Every row comes from one small tree of marks. The marks that hang from a mark follow it in brackets, in alphabetical order. Every link used is in the known rows. Which tree was each row made from?
Known rows
J(L X(K M(T))): [  7  15   4  15   8   5  -4 -16 -10  17  58   3 -12 -13   6   1  17   1
 -22   2 -11   2  16 -34 -21 -11  18   7 -14  -4  -9  26 -12   0]
J(L X(M(T))): [  8  21   2  13   6  -3  -4 -18  -7  16  37   7 -10  -8   9   2  17  -2
 -23   2  -9  11  12 -20 -23 -16  20  11  -9 -10  -5  21  -8  -4]
K(X(T(F J U))): [  3 -26 -17   0  -7  14   2   5   6 -20  11  16 -12  -3  12  -2   3   8
 -20   7  -8  16  13 -48   6   4  18  -1   2  11 -19  13  32   3]
U(K T X): [  1  18  19  -8   4   1 -28  -8   0 -14  30 -16   9  25  31   2   7  -1
   8  -1 -12  13  29   0  29  30   4  23   2  28 -22  14  12 -17]
U(T(F M) X): [  4   7  14 -17   1   4 -12 -20   6 -26  10  -9   5   5   7   7   9  -2
   4   6  -8  12  14 -18  25   1  21  14   3  23 -28  23   6 -16]
K(F(T)): [  4   2  -6  15   0  11   3  -8  -6 -29  31  18   6   1   7  -3  13   4
  -5   1  -6  24   7  12   3  -3   4  -6  -3   5  -8  -3  29  -5]
U(K): [ -1  13   8   5   4   1 -13   2   4 -11  22  -9   0  14  -2  -3   7   2
   4  -2  -4   0   8   3   8  23  -2   8  -3  13   0   3   8  -3]
L(M(T(U(K X)))): [ -8 -20  12  -9  10   1 -13   0  11 -15 -17 -16   7   4 -15   6  25   0
  -9   5  -8  20  -6 -23  20  38  16  -1  -8  -3  -6  22  15 -10]
M(K T X): [ -7  -4  27   2  10 -12 -12   1   0  -6  18 -18  17   7  25   2 -16   5
  19 -10   8  31   0   8  -9  -5  -3  -6  -3 -26  -7  10  21  -5]
K(X(M(T(J) U(F)))): [  3 -11 -11  -4  -2   1  17  -1   3  -6   1  12 -12   8  13  10  -2   2
 -21   0  -2   2  15 -23   2   6  20  11  -7  -5  -8   7  44  -3]
U(K(F X(T)) M): [  6  30 -10  21  -7  14   0   4   0 -31  44   3  -8  24  25   6  15  -1
 -18   6   1   7  40 -21  19  24   8   9  -7  23  -5  11  38  -1]
K(F X): [  2  -7 -19   0 -13   7  11  -4   0 -32  15  26   2  11  10  -2  19  15
 -31   2  -8  25  27  -4   3  11  22   7 -10  -3 -12   5  62  -5]
F(X): [ -4  -9  -3  -1   1   9  -8   0   2 -10  24  -9   6   1  13  -1 -12  11
   1  -3 -19  16   6  -9 -27 -16  -4   4   8  -2   8   5   9   8]
X(K): [ -2  -9   4   2   3  13   0   2  -4   1  30  -6  -3  -7  -3  -2   0   3
   1   0  -3 -13   6 -21   3   6  -3  -6  -7   8  -6   7  -7   5]
J(L X(M(T(F U)))): [  9  14   0  16   6  -3  -4 -20  -3   3  36  10 -12 -11   0   2  21   2
 -24   5  -7  15   7 -32 -18 -18  28  10  -6  -5  -8  25  -5  -3]
X(T(M U)): [  1 -11   3 -15   5  16  -4  -1  14  -8   5  -6  -2 -12 -25  -4  12 -11
  -9   6   2   6  -8 -49  12  17  11  -4  -1  14 -13  19  -7   3]
F(K(X) T(U)): [ -1 -23  -9  -3   6  15 -13  -4   2 -12  41   7  10   1  13   2  -6   2
  18   3 -15  31  13 -28 -18  -6 -25  -9   3  15 -24  -3  15   6]
F(X(K T(U))): [ -4 -24  -3  -3   6  28 -12   5   2  -9  52 -15   3 -11  10  -7  -9   8
  -2   0 -20  13   8 -52 -18  -1  -3  -4   6  11   0  15  -1  15]
U(K T X(M)): [  5  20  16  -8   8   6 -21 -14   3  -7  19 -24   5  22  22   3  15  -7
  -5  -1 -15   4  28 -10  29  37  16  31  -3  28 -14  17  21 -17]
J(X): [  3  -3   9   7   2   0   0  -6  -4   2  35   4  -8  -4   7  -8   6   5
 -16   2  -6  -2   6 -13 -16 -13   4  10   1  -6 -12   3 -11   0]
T(F(K) J(L X)): [  3 -18  -1  36   5   8  -3 -12  -1 -36  54  19 -20 -11  14  -2  -9  23
 -10   4 -10  25   2 -45 -28 -35  13  -7   3   3 -21  10 -32   4]
L(M(T(X(K(F))) U)): [ -8 -17  16  -7   6   2   2   0   3 -22  18   1   1   2   5  -4   1   6
  -8   0   2   5 -14 -41  17  27   5  -5 -10  -2  -2  16  15  -2]
L(M(K)): [ -8 -18  12   0   8   9 -10  -1  11  -6 -16 -16   3  -6  -5  -2  13   4
  -8   2  -5   2 -15 -21   9  32  -1  -2  -8   0   3   6  -6  -2]
U(F X): [ -3 -10  -1   2   2   4  -8  -3  -6 -15   5  -2  -5  14  11  17  15   7
 -11   6  -3   9  30   2  15  -6   9   6   6   6 -18   8  -8  -8]
U(F K): [ -1   4   4  11   6  10 -13   2   5 -26  16  -7  -9  20  -9  13  21   2
   2   3  -1  -1  22   7  20  21   3   6  -3   9  -2   3  -3  -4]
T(F(X(M))): [  4  -7 -10  10   1  14   2 -10   6 -22  18 -10  -5  -7   2   0  -1  11
  -4   2 -17   7   3 -22 -15 -16  16   6   7   6  12   8  17   5]
T(F U(X)): [ -1 -22  -3   4   0  -2  -7  -9   7 -38   6   3  -2  -2 -12  -1  12  14
  -9  10   2  18  -2 -37  15 -10  28   5  11  20 -19  16  10  -2]
L(M): [ -6 -12   3  -4   5   9  -3   1  10  -4 -24 -13   0  -4 -12   3  18   0
 -12   5 -10   2 -11 -17  12  30   6  -4  -9  -3   7  12   3  -2]
J(L X(T(F M(K)))): [  7  19   6  15   4  10 -13 -16  -3   0  65   9 -13 -18  12  -6  13   4
 -14   6  -7  16   9 -41 -18 -16   9   0  -3   9 -17  23 -30   1]
U(F K X(M)): [  0   4   3   8   9  10 -13  -8   2 -19  16 -20  -9  26   0  15  29   3
 -20   5 -11  -2  38  -4  24  24  19  23  -1  18 -11  14   9 -12]
X(K M(U) T(F J)): [  7 -18  -4  20  11  35  22  -1   1  -7  53  -6 -27 -23  12  -8 -16   0
 -20  -1  -2 -23  -8 -81   8  14  17  -5  -5  24  -4  11  -8  11]
X(K M(U) T): [  5  -1  -2   3  11  31  17   0  -2  21  50 -15 -14 -18  14  -8 -10 -11
 -14  -3  -2 -28  -1 -65   6  29   1   0 -10  19   4   8  -6  11]
T(J): [ -2 -21   2  14   2   0   5   5   2 -19  -5  10 -13  -1  -2   0 -12   8
 -11   0   1   3  -9 -16  -2 -12  13  -4   3  -1 -11   3  -7   0]
L(M(U(F) X(K T))): [-12 -11   9   1   9  20   7   8   7 -13  19 -20  -4  -3  11   7  -1   3
  -9   1  -3   6  -8 -41  17  33   2 -13 -11  -4   5  20   5   6]

Which tree is each row?
[  3  13   7  10   2  19  -9  -5  -8 -21  26 -13  -8  17  37  32   8 -11
   3  12   6 -10  49 -25  39  -4   8   8   2  27 -24  21 -23  -7]	U(F M T X(K))
[ -6  -1  17   6   7   8 -11   4   2  -1  29 -21   9  -1  31  -8 -17   5
   6  -7   3  19   1 -16  -5   4 -10  -7   1  -7  -3   7   5   5]	M(K X(T))
[  5  -4   8  13   6  14  -6  -1   1  -8  48  -1 -14  -2   8  -3  15  -2
 -20   8   0  -1  15 -42   1   1   7   8   3   8 -16  11 -21   4]	J(X(T(U(F K M))))
[ -6  16   8   2   3   0  14   9  -1  -3  44  -7   2   2  40  -5 -37   2
   6  -9  10  15  -9 -22  -3   2  -7  -7   1  -5   2   7  15   9]	M(U X(T))
[ -1  12   4  12   4   1 -12 -11  -2   5  31   6  -9 -10   6   0  22   7
 -24   6 -14  16   4 -27 -15  -1  11   2 -10  -5  -5  24 -19  -2]	J(L(M) X)
[ -1 -16  -9  24   1  16   0  -6  -1 -55  41  17   2   2   7  -1   1  13
 -13   3 -10  37   4 -19 -10 -23  14  -5   7   9 -10   6  30   4]	K(F(T(J U(M)) X))
[ -1 -23   0  13  -1   7  -6  -5   2 -35  30  20   2   1  15  -8   4  16
 -12   0   1  26   6 -17   0   0   5   1  -2  10 -25  -3  33  -1]	M(K(F(T(J U)) X))
[-12 -19  13   4  10  11  -3   1  11 -19   8 -12  -2  -3   9   3  -3  10
  -4  -1   1   4 -17 -30   5  25  -5  -1  -4   2   5   3 -10   4]	L(M(K U(F(X))))
[  1  -1   1  16   1   3   3 -13  12 -47   7  16 -20 -11 -33   6   4  11
 -11   8  -1  14 -13 -38   0 -27  36  -9  -2  12 -19  29  -9  -3]	T(F J(L) M)
[  3  34  10   7  -1   2   1  -1   1 -12   3 -16   3  14  34  18 -13 -16
  15   4  11   3  16  -9  19  -8   5   3   0   6   0  17   8  -1]	U(M(X) T)
[  4   7   7   3   6   4 -11  -7  -5  -5  43   4  -3   7  15 -10 -10  -5
  11   1  -4  -8   0 -22   7 -12 -16   4   7  27  -7   2  17   2]	F(T(X(M(U(K)))))
[-12 -12   9  -2   7  12  -1   4   9  -9  -6 -26   4  -2  -7   4  11   5
 -11   3 -13   8  -6 -25  10  28   8 -10 -13 -10   6  25  17   2]	L(M(X(K)))
[ -8  -1   6  -3   4   4   2   4  11 -13   7  -7  -3   6   4   0   4   5
 -11   0  -5   1 -11 -26  15  43   1   3 -10   8   4   9  18  -1]	L(M(U(K(X))))
[ 11  -7   7  15   9  19   2 -13   0   7  46  -8 -15 -16  14 -13  11   0
 -25   2  -9  -9   6 -45 -12  -1  10  14   0   5  -8   5 -14   2]	J(X(M(K) T(F)))
[  0 -11   0  13   6  18 -10   5   0  -1  16   2 -11 -13  19  -3  -3   0
 -11   1  -5  15  -4 -42   2  12   2 -13  -1   8  -8  12 -23   2]	X(T(J(L(M(K)))))
[ -1 -29   8  23   4   9   8  -1  -3 -28  39  15 -18  -6   0  -9  -2  16
 -29   1  -5   1   0 -33 -10 -16  20   0  -1  -3 -23   8 -10   1]	T(J(X(K(F))))
[ -1 -13  -4   1   7  22  -1  -5   2  -2  33 -22   0  -6   1  -2  -5   7
 -10  -2 -24  -4   9 -34 -25  -5   6   9   0   4  12  12  13  11]	F(X(K M))
[ -1  -2   0   6   2   9   3 -12   5 -45  24  12   9   1 -20  -3  19   4
 -10   4  -2  32  -2  -5   8  -4  19  -6  -5   5 -15  12  39  -4]	K(F(T(M(X) U)))
[  0  -6   1  -1   6   8   0  -9  -6   8  21 -17  -2   0   6   0   8   4
 -21   2 -12  -9  20 -27   6   7  14  13  -3  14 -12  15   7  -4]	U(X(K M))
[ -6 -24  18 -29   0  -9 -13 -11  20 -41  -4   5  -2   5 -56 -14  10   3
 -13  11  13  -8 -16 -74  20 -11  23  11   4  22 -23  32   7   4]	T(M U X)
[ -1 -22   2  17  14  17  -9  -2  -4 -13  45   5   1  -2  19   2 -22   2
  23  -1 -14  23   1 -14 -23 -20 -30 -18   6  10 -20 -10 -19   4]	F(K T(J))
[ -1  16   1  15   0   4  -2   0 -12  -4  36 -12  -6   9  27  12  -5  -1
  -8   8   4 -12  31 -28  12 -13   1   4   4  23 -17  16 -12   0]	U(M X(K))
[-10 -21   7   5   7  23   2   6   8 -21   6 -19   0  -5  -1   0  12   7
 -23   3 -15  17  -4 -39  13  33  15 -14 -13  -9   1  27  18   1]	L(M(X(K(F) T(J))))
[  3 -41   3  15   4   9   0 -12   7 -46  22   7 -20   2  -1 -13 -16  19
 -15   5  -5  -6  -3 -79  -4 -27  17   5   9  17 -12  11  -6   7]	T(F(K) J X(M))
[ -5 -22   2   0   2  18  -6  -1  10 -17  -2  -5   3  -4   6  -4  23   9
 -24   3 -10  15   0 -30  12  42   6  -2 -13   1  -3   9  21  -3]	L(M(K(F X(T))))
[  0  13   6  13   4   4 -19  -8  -7 -31  55  -1   8  23  20  -4  18  12
  -9   0 -15  27  29  10  15  18   5  12   1  24 -22   8  31 -14]	U(K(F(T)) X)
[ -3 -37   9  -7   4   1 -14  -9  13 -35  -8   1 -10   8 -28  -7  14   6
 -20   9  15 -14  -3 -72  23  -6  22  17   7  19 -11  17   1   7]	T(U(F) X(M(K)))
[ -2  -9  -1   8   8  25 -16  -1  -8  -5  70  -9   7  -7  23  -1 -16   5
  22  -1 -29  15  11 -12 -27 -26 -24 -10   9  15  -4   6  10  10]	F(T X(K))
[ -7 -23  -2  13   3 -10 -12  -2   3 -33   1  18 -10   0  -8   2   0  16
 -24   6   4  30  -6 -46   4 -19  32  -1   7  14 -29  25  -9  -2]	T(J(L) U(X))
[  2  -7  -4  13   3  11   4 -10   6 -24  31  -8  -5  -8  12  -4 -12  14
   1  -1  -9   5  -5 -28 -16 -15   9   7   7  10   9   2  12   7]	T(F(X(M(K U))))
[  3 -12  16   0   8   5 -10 -14   1 -10  -1 -10  -2   5  28   2  -4   0
 -13  -1  -7   5  10 -27  18   7  22  21   3  17 -25  12   1 -13]	U(T(J) X(M(K)))
[ -2  26  11  32   4  -3   1   4   0 -49  36  -6  -2  29  18  12   1   2
  -5   0   9  24  23  -3  14   4  20   0  -6  -2  -5  20  36  -6]	U(K(F) M(T(J) X))
[ -2  -8  19  19   6   1  -3 -17   8 -41  37  19 -15  -9 -22  -7   7  16
 -31   3   2  17 -10 -40 -15 -22  30   3  -8   2 -33  23 -19  -4]	T(J(L X) M(K(F)))
[ -6  -4  14   2   5   1   2   2  -6 -19  35 -10  14   7  11   5  -2   5
   4  -5  -2  31  13   1  -1   0  13 -12 -11 -27  -7  22  40  -4]	M(T X(K(F)))
[  2  30  12   8   0   9   0   0  -1 -12  18 -19   2  10  33  17 -14 -15
  16   4   9  -4  19 -19  21  -5   3   0  -3  10  -3  21   5   2]	U(M(X(K)) T)
